Each row was made from one small tree. Brackets hold a mark, then the marks that hang from it, in alphabetical order. Every link used is in the known rows. Write each row's tree.
In the rows, zero is written as 128.
Known rows:
[J D T]: [148 152 186 116 190 110 134  86 100  27 140 108 108 155 167 138 119 134
 133 133 149]
[Y [D B J N]]: [137 140 159 143 105 125 165 103 109 141 128 158 122 133 114 167 174  99
 128 101 123]
[T [J B [N [D Y]]]]: [148 159 128 115  90  97 108  80  93 129 139 176 138  83 129 109 158 150
 140 119 185]
[N [D [J T] Y]]: [142 120 186 163 150  94 129 115  92 105 147 146 113 124 134 146 121 115
 127 133  98]
[N D]: [149 168 185 143 153  99 129  96  93  95 116 150 116 126 171 100 111 121
 161 101 125]
[J [D B] T]: [150 133 162 109 128 121 139  89  96  70 148 126 115 157 180 130 161 122
 119 132 141]
[B [J D N]]: [158 162 167 115  91 100 119  79 105  63 145 135 131 107 143 133 101 160
 113 115 127]
[J B T]: [153 174 180 139 202 105 122 104 101  57 137 125 110 138 170 130 144 157
 148 152 116]
[D Y]: [154 164 147 188 170 106 114 107 115 110 132 140 120 112 142 125 134 121
 106 101  66]
[B [J [N D] T]]: [148 122 195 107 125  75 139  90 106  63 144 141 125 111 158 101 104 167
 147 143 127]
[B [J D]]: [159 155 166 141  91 101 114  95  88  83 132 126 124  97 147 150 104 133
 118 113  86]
[J [D B]]: [155 163 142 125  88 127 127  86  92 103 137 143 123 142 175 132 156 113
 117  99 139]
[Y [D B N]]: [140 144 149 120 149 125 161  89 120 128 121 150 114 148 136 122 186 100
 130 101 141]
[Y D]: [145 172 185 137 171 109 134  91 106  85 115 131 116 188 143 125 116 124
 170  95 127]
[D [J B N T]]: [148 178 189 138 148 103 126 103 105  56 157 145 128 147 140 154 132 177
 137 156 146]
[Y [D [B [J T]] N]]: [142  91 163 110 135 106 173 104 116 116 136 129 112 115 129 143 180 118
 126 141 101]
[N [D B Y]]: [151 133 133 147  88 110 126  99  99 169 137 172 122 123 155 100 174 100
 114 102 101]
[D B [J T] N Y]: [142 107 137 178 142 117 155 123 124 136 158 152 120  73 118 169 199 108
  70 135  78]
[D B J]: [151 163 147 193  44 116 134 116  93 143 137 164 141 107 157 158 151 120
 129 102  70]
[T [J N]]: [145 172 146 158  94  98 131  84 113  80 124 152 152  67 154 121 124 161
 154  97 151]
[J B [N D] T]: [147 169 195  78 187  95 129  81 102  52 145 147 110 167 166  91 135 171
 159 153 195]
[D B N]: [148 158 136 155 138 121 155 103 124 128 127 155 120  76 160 121 190 111
 104 104 107]
[D B]: [155 165 144 166  97 116 133 105 106 125 128 152 131 115 177 116 162 124
 130 100  90]

Which tree is each row?
[145 130 173  90 123 100 150  83 111  85 148 157 124 156 185  81 159 146
 145 133 178]
[J [N [D B]] T]
[149 172 146 182 169 116 120 117 110 133 143 159 116  65  95 177 173 120
  77 128  89]
[D [J B] N Y]
[148 150 170  89 194  95 115  84 109  79 158 152 111 158 144  95 153 156
 122 155 174]
[J B [N [D Y]] T]
[145 109 126 108 185 127 151  89 119  98 160 132 103 107 134 139 208  99
  58 134 141]
[J [D B N Y] T]
[144 119 183 142  75 102 148 112  83 119 144 158 126 129 169 142 147 116
 155 133 119]
[N [D B [J T]]]
[148 158 162 126 151  97 122  81 120 100 140 164 123 134 137  84 129 135
 116 104 143]
[J [N [D Y]]]
[140 166 203  99 152 106 136  91 103  59 151 137 120 219 117 157 133 169
 165 151 179]
[Y [D [J B N T]]]
[151 162 157  84 195 114 111  74 110  40 171 129 108 176 129 128 157 162
  90 154 184]
[J B [D Y] N T]
[155 100 127 146  74  96 133 103 126 117 171 149 135  97 140 120 174 153
  78 143  70]
[D [B [J N T]] Y]
[148 159 161 149 153 103 115 106 114  79 171 149 125 138 116 157 148 165
 102 155 124]
[D [J B N T] Y]
[146 156 202 131 138  98 125 109  74  89 140 148 115 138 154 152 127 140
 167 154 138]
[N [D [J B T]]]
[145 152 148 205 168 113 136 118 123 127 137 153 120  54 102 171 150 111
  76 108  75]
[D J N Y]
[145 114 149 103 125 102 141  88 118 112 161 163 123 156 158  83 179 134
 108 133 150]
[J [N [D B Y]] T]
[150 136 183 139 131  83 136  98 124  48 149 127 131 100 156 122 114 178
 130 140  94]
[B [J N T]]
[158 106 128 154  34  99 120 107  92 185 141 171 130  80 143 111 162 108
 101 112  54]
[N [D [B J] Y]]
[142 125 156 166 138 113 166 118 115 110 147 147 122  78 145 167 183 118
 106 134 105]
[D B [J T] N]
[145 100 159 156  83 104 138 115  91 148 157 163 123 127 144 145 166 106
 115 131  95]
[N [D B [J T] Y]]
[139 176 191 138 115 106 138  89 111  80 134 150 132 192 115 152 105 147
 158 101 152]
[Y [D [J N]]]
[143 143 180 105 241 115 153  86 116  26 136 109  97 112 150 141 145 123
 106 138 167]
[J [D N] T]
[149 137 110 167 151 124 143 106 131 154 140 159 120  67 133 123 207 100
  65 106  81]
[D B N Y]
[143 156 162 122  77  91 137  79  98  94 120 166 146  81 161 101 118 151
 174 100 186]
[T [J [N D]]]
[149  97 153 126 193 102 139 100 116  75 154 114 104  59 113 160 151 121
  57 145  95]
[B [J [D N Y] T]]
[151 166 168 159 112 105 102 112  77 148 141 171 120 125 119 151 139 120
 125 123 110]
[N [D [J B] Y]]
[137 159 187 153 170 114 154 103 112 100 119 143 115 133 101 170 132 111
 141 103 129]
[Y [D J N]]
[153 121 156 133  67  94 143  99 118  92 159 144 138 101 167 119 154 168
 116 141  89]
[D [B [J N T]]]
